Each row was made from one path, in order. Every step used is in the known rows, and no mark comes twice. Write each row's path.
(in the rows, 128 means zero)
Known rows
C, H: [ 96 139 160 119 149 169 105 135  96 157 110 143  98  92 137 150 136 143]
C, H, W: [119 132 147 128 146 155 102 137  86 149 121 152  92  54 134 150 116 158]
D, N, C, H: [ 91 154 118 134 171 179 100 130 132 175  96 165  93 100 107 118 140 142]
Y, H, B, M: [145 131 161 102 144 163 130 145  75 153 155 149 101 129 105 143  94 170]
Y, H, D: [119 109 172 128 142 167  82 142  66 162 138 136  88 117 117 142 115 155]
H, B, M, C, N: [106 136 140 133 136 186 120 100 118 181 172 143  91  91 113 169 129 177]
H, D, N, B, M, C: [141 120 129 131 112 162  69 107 129 199 151 134  86 103 100 156 127 187]
Y, H, W: [126 125 163 124 151 161 109 151  71 154 148 147 101  82 110 133 115 160]
Y, H, D, N, B, M, C: [139 135 154 111 131 166  69 133 106 215 149 152 101 108  76 146 117 188]
B, H, D, N: [139 138 143 149 161 142  67 123 103 162 155 134  62 113 123 156  82 186]
B, H, W: [140 120 142 141 146 137 114 127  85 141 167 136  83  87 123 157  84 168]
B, N, C: [103 115 108 159 137 185 133  95 134 158 151 129  84 121 122 116 139 142]
C, N, D: [ 79 113 172 134 162 192 108 108 121 122 122 127  78 109 160 125 141 140]
D, N, B, M, C, H: [116 165 141 102 137 168  92 126 137 211 122 160 112  83  97 154 139 176]
C, N, B, M: [103 114 174 101 136 194 114 118 133 150 134 124  90  90 143 137 135 140]
M, C, N: [ 62 135 155 146 145 197 103 104 123 190 154 132  98  83 120 159 169 153]
D, N, V: [111 127 106 154 136 186 112 115 144 154 138 134  85 111 114 112 145 153]
B, M, C, H: [100 153 142 110 116 170 112 126 111 199 160 153 134  98 105 163 133 166]
C, H, D, N, B, M: [146 136 153 105 138 159  64 134 119 171 105 150  77  84 131 144  99 175]
H, D: [121  93 146 148 125 163  83 116  87 146 141 118  73 112 141 151 124 154]

Which path is each row?
[110 141 132 137 146 160 111 112  81 187 112 162  83  87 107 184 137 166]
M, C, H, B
[112 117 115 157 140 177  97 101 110 170 121 150  69  94 131 131 108 150]
B, N, C, H, D
[ 64 115 118 162 122 213 124  91 139 184 154 137  97  86 105 137 172 137]
M, C, N, V
[ 94 139 119 143 151 183 126 108 126 171 122 152  89  96 124 123 129 140]
B, N, C, H
[116 108 104 163 146 174  78 111 123 165 126 139  68 121 110 120 130 153]
H, D, N, C
[115 124 130 145 163 177  78 137 101 180 124 157  83 125  87 110 119 154]
Y, H, D, N, C
[123 139 132 118 123 169  98 114 145 200 152 137 106 106  94 146 148 178]
D, N, B, M, C
[143 114 132 155 153 161 129  85 106 116 132 129  47 125 155 137 102 177]
H, B, N, D
[119 151 148 137 160 161  55 134 103 171 109 151  72  80 137 148 114 176]
C, H, D, N
[ 73 115 163 133 143 196 102  99 125 188 117 132  81  76 118 160 177 138]
M, C, N, B
[ 83 146 144 131 135 170 103 121  99 197 127 152 112  88 109 168 155 154]
M, C, H
[135 122 120 133 113 160 126 104 102 177 174 138 100 121  99 172 124 180]
H, B, M, C
[107 128 132 126 104 171 119 113 118 188 190 128 129 122 103 155 143 168]
B, M, C
[118 160 126 150 151 164 116  93 100 195 136 158  72  77 118 177 124 188]
M, C, H, B, N
[ 85 128 166 130 154 176 107 101 116 191 134 138  78  85 107 175 136 147]
M, C, N, B, H
[123 164 131 128 129 163  62 124 120 212 159 159 107  87 104 161 111 200]
B, M, C, H, D, N
[137 145 156 135 168 167 125 121  82 159 146 144  68 108 120 142 104 179]
Y, H, B, N
[117 120 146 148 144 172 122  93 123 126 149 119  77 127 157 122 123 165]
B, N, D
[103 106 164 144 144 169  78  95 100 192 134 136  58  82 113 183 115 156]
M, C, N, B, H, D
[103  99 122 144 135 172  93 120  93 162  98 155  80 105 119 136 120 128]
N, C, H, D
[ 98 121 181 118 167 174 110 116 112 151 117 130  63  89 136 157 116 136]
C, N, B, H
